Each row comes from the steps of one walk. Every step used is in the known rows, and no mark comes twice. Write the walk behind each row, first mark first.
In the rows, zero is written as 128.
Known rows
pedad bupud duzof: [110 138 120 136 130 140 141 147 166 121 108 128 132 161 147 181  99 162
  96 168 116 142 161  99  82]
rizamif mati: [ 90 124 153 161 133 143 100 166 148 149 121 119 138  93  89 139 102 127
 177 110 115 149 136 135 125]
devek bupud: [100 122 151 166  99 146  80 156 169 105 129 125 105 149 122 121 139 164
  97 146 121 136 102 115 101]
rizamif bupud: [142 162  93 151 130 162 153 178 154 135  96 125 111 128 110 159 117 155
 130 125 143 135 114 135  98]
devek bupud duzof mati gunu: [ 87 128 135 167 104 172  74 154 192 118  95 108 121 121 110 127 135 160
  70 165 114 147 116  96 104]
mati devek: [116 129 142 137 124 102  80 176 113 119 100 151 105 121 136 130 104 162
 140 108  92 121 134 130 112]
gunu mati devek bupud: [107 168 180 193 114 106  86 179 154  99  77 127  66 117 150 144  92 205
 149 119 127 154 100 115 124]
nisip mati rizamif bupud: [121 117 134 204 178 196 135 144 146 138  80  58  98  98 126 138  68 147
 161 107 108 157 154 143 136]
puso bupud: [132 106 142 109 154 137 138 138 145 117 114 176 159 148 158 125 134 110
 114 116 108 121 137 100 103]
pedad bupud: [119 130 128 157 122 123 142 161 153 127 116 112 108 167 153 163  99 154
 108 146 108 150 156 123  87]
puso bupud rizamif mati devek: [124  98 179 128 137 116 131 185 157 107  87 156 175 153 133 105 101 147
 130 112 111 149 148  88 128]
puso bupud gunu mati: [138 129 168 128 162 109 136 132 160 118 105 142 134 129 192 118 137 139
 120 141 145 142 140  93 108]
bupud gunu mati: [133 159 166 153 138  89 124 119 149 125 118  79  92 103 177 118 133 171
 138 164 183 158 132 119 137]
rizamif bupud duzof mati: [137 178  74 153 140 183 162 159 173 140  73 122 121 105  97 173 119 153
 115 149 147 142 120 121 105]
duzof mati devek bupud puso: [111 146 135 198 109 137  94 166 148 131  85  88  74 102 121 118 138 145
 104 128  89 154 111 142 127]
duzof mati: [139 142 105 179 134 143 147 113 140 143  97  86 100  93 113 119 134 112
 120 131 115 159 134 144 156]
duzof mati devek: [130 143 115 184 132 124 112 145 131 136  77 102  84  87 121 121 116 136
 128 115  89 154 141 145 146]
devek bupud gunu mati: [104 144 179 184 106 116  77 147 184 103 119  91  77 129 153 114 143 193
 102 171 160 157 105 108 107]
rizamif mati devek bupud puso: [ 62 126 185 183 109 136  48 221 154 138 112 120 112 103  96 139 106 158
 162 109  91 145 110 134  95]
gunu mati: [131 171 159 169 131 116 142 132 143 117  96 112  93 112 147 146 102 165
 156 124 155 154 109 121 149]
nisip mati devek bupud gunu: [102 130 183 193 147 140  54 166 140 117  71  81  72 114 166 116  94 179
 135 112  98 162 184 136  96]
duzof mati rizamif: [130 111 100 205 149 158 153 108 148 145 107  64 101  78  99 116 112 113
 135 135  99 154 110 139 185]
bupud duzof: [116 140 115  99 140 149 127 111 146 122 119 150 161 122 120 152 128 137
 109 162 141 117 132  95 121]
gunu mati rizamif bupud duzof: [123 160 132 193 151 157 162 144 169 121  86  99  99  96 120 166  74 183
 166 139 155 149  77 109 158]
pedad bupud devek: [ 93 139 149 183 115 119 133 152 141 106 134 122 118 143 162 148 121 149
  93 165 131 163 118  97 101]
nisip mati devek bupud puso: [ 95 136 187 188 137 156  63 178 132 122  75  81  78 124 158 125 100 166
 129 101  91 155 160 141  93]
pedad bupud puso: [109 142 149 149 107 131 150 177 145 139 132  84 113 178 160 166 128 140
  92 154 113 142 121 130  78]

Which walk is each row?
[116 170 114 175 124 157 142 171 144 113 115 134 119 104 119 144 139 148
 116 145 168 148  75 111 112] -> rizamif bupud devek
[137 127  88 214 154 165 159 128 164 150  94  49  87  71 101 124 113 132
 133 147 120 162 111 142 167] -> duzof mati rizamif bupud gunu
[ 81 124 164 169 131 123  65 198 138 141 103 135 122  87  96 142  85 149
 185  96  89 146 140 136 114] -> rizamif mati devek
[ 98 113 183 181  85 134  88 184 185  96 111  94 126 156  91 102 115 189
 110 150 136 169 110 100 130] -> devek bupud rizamif mati
[ 88 133 173 158  94 119  53 204 137 112 113 129  92 141 138 127 134 175
 107 125  93 123  91 127  87] -> mati devek bupud puso
[120 116 183 153 103 100 116 193 143 110  92  97 149 137  90 101  83 181
 152 122 133 170 142 110 163] -> bupud rizamif mati devek
[101 130 178 193 144 152  61 170 136 116  66  95  76 118 154 124  85 175
 137  99  86 160 177 138  98] -> nisip mati devek bupud
[128 138 163 171 149 100 127 115 153 125 124  64  92  92 165 115 118 172
 147 166 173 154 115 116 156] -> bupud gunu mati rizamif
[117 112  90 166 158 185 153 147 164 132 114 107 134 101  90 155  88 153
 143 148 125 121  83 113 144] -> mati rizamif bupud duzof
[122 171 168 174 128  98 108 164 133 112  76 128  78 109 154 147  86 188
 163 111 130 149 112 122 137] -> gunu mati devek
[ 99 128 175 197 114 126  81 145 186 103 125  79  77 122 147 112 133 194
 110 173 153 156  91 107 122] -> devek bupud gunu mati rizamif
[111 103 179 143  98 120 117 197 156 128  89  70 172 133  88  87  82 161
 131 125 134 177 149 103 164] -> bupud rizamif mati gunu
[114 133 167 174 158 143  84 157 116 127  67  96  89 110 158 127  80 155
 153  89  89 153 191 144 110] -> nisip mati devek
[129 161 175 158 137  75  99 142 141 120 104  89  80  99 180 118 122 187
 142 153 165 155 136 119 128] -> bupud gunu mati devek
[ 98 126 167 162 110  98  36 187 148 103 107 130  81 125 150 115 124 194
 112 139 104 134 124 118  91] -> mati devek bupud gunu
[ 70 107 159 154 121 153  68 205 157 168  98  98 155  84  90 121  84 122
 156 102  91 154 151 126 115] -> rizamif mati gunu
[123 107  96 182 152 175 155 155 156 134 120  97 117 107  93 143  89 150
 151 132 119 127  81 129 148] -> mati rizamif bupud
[123 139 154 193 146 134 150 127 151 118 106  91  96  99 131 143  80 166
 171 129 142 150  82 117 175] -> gunu mati rizamif
[124 115 134  89 161 151 136 126 158 115 106 193 184 143 153 141 134 116
 102 140 116 112 141  77  98] -> puso bupud duzof
[109 127 189 191 135 143  70 175 139 107  60  82  84 131 149 112  81 186
 133 103  96 168 181 129 115] -> nisip mati devek bupud rizamif
[103 116 162 160 148 172  87 163 136 152  63  57 121 107 153 109  80 130
 125  95  93 162 202 135 111] -> nisip mati gunu
[116 141 128 206 117 131  90 158 151 125  77  99  73  97 119 119 123 152
 113 125  85 159 127 139 132] -> duzof mati devek bupud
[117 128  97 152 154 172 144  96 160 134 103 104 142  86 100 143 116 127
 116 166 122 135 119 104 161] -> bupud duzof mati rizamif
[129 169  77 150 134 189 147 177 178 148  62 109 129 100  99 164 111 152
 104 144 135 144 128 117 101] -> rizamif bupud duzof mati gunu
[150 101 163 107 137 118 158 150 151 100  99 151 178 173 148  98 122 136
 103 127 129 142 143  83 135] -> puso bupud rizamif
[116 165 190 192 106  98  98 183 156  90  70 115  74 131 144 132  86 219
 143 124 137 164 103 108 139] -> gunu mati devek bupud rizamif
[130 174 114 141 114 169 161 194 147 148 111  97 117 137 117 160 146 140
 114 132 150 128  77 143  88] -> rizamif bupud puso
[120 138 152 189 137 105 141 152 170 124 112  67  83 141 179 153  91 186
 121 172 138 169 147 114 107] -> pedad bupud gunu mati rizamif
[ 89 133 172 157  83 153  90 170 163 118 145  97 108 157 128 123 170 147
  82 153 128 129  67 124  91] -> devek bupud puso
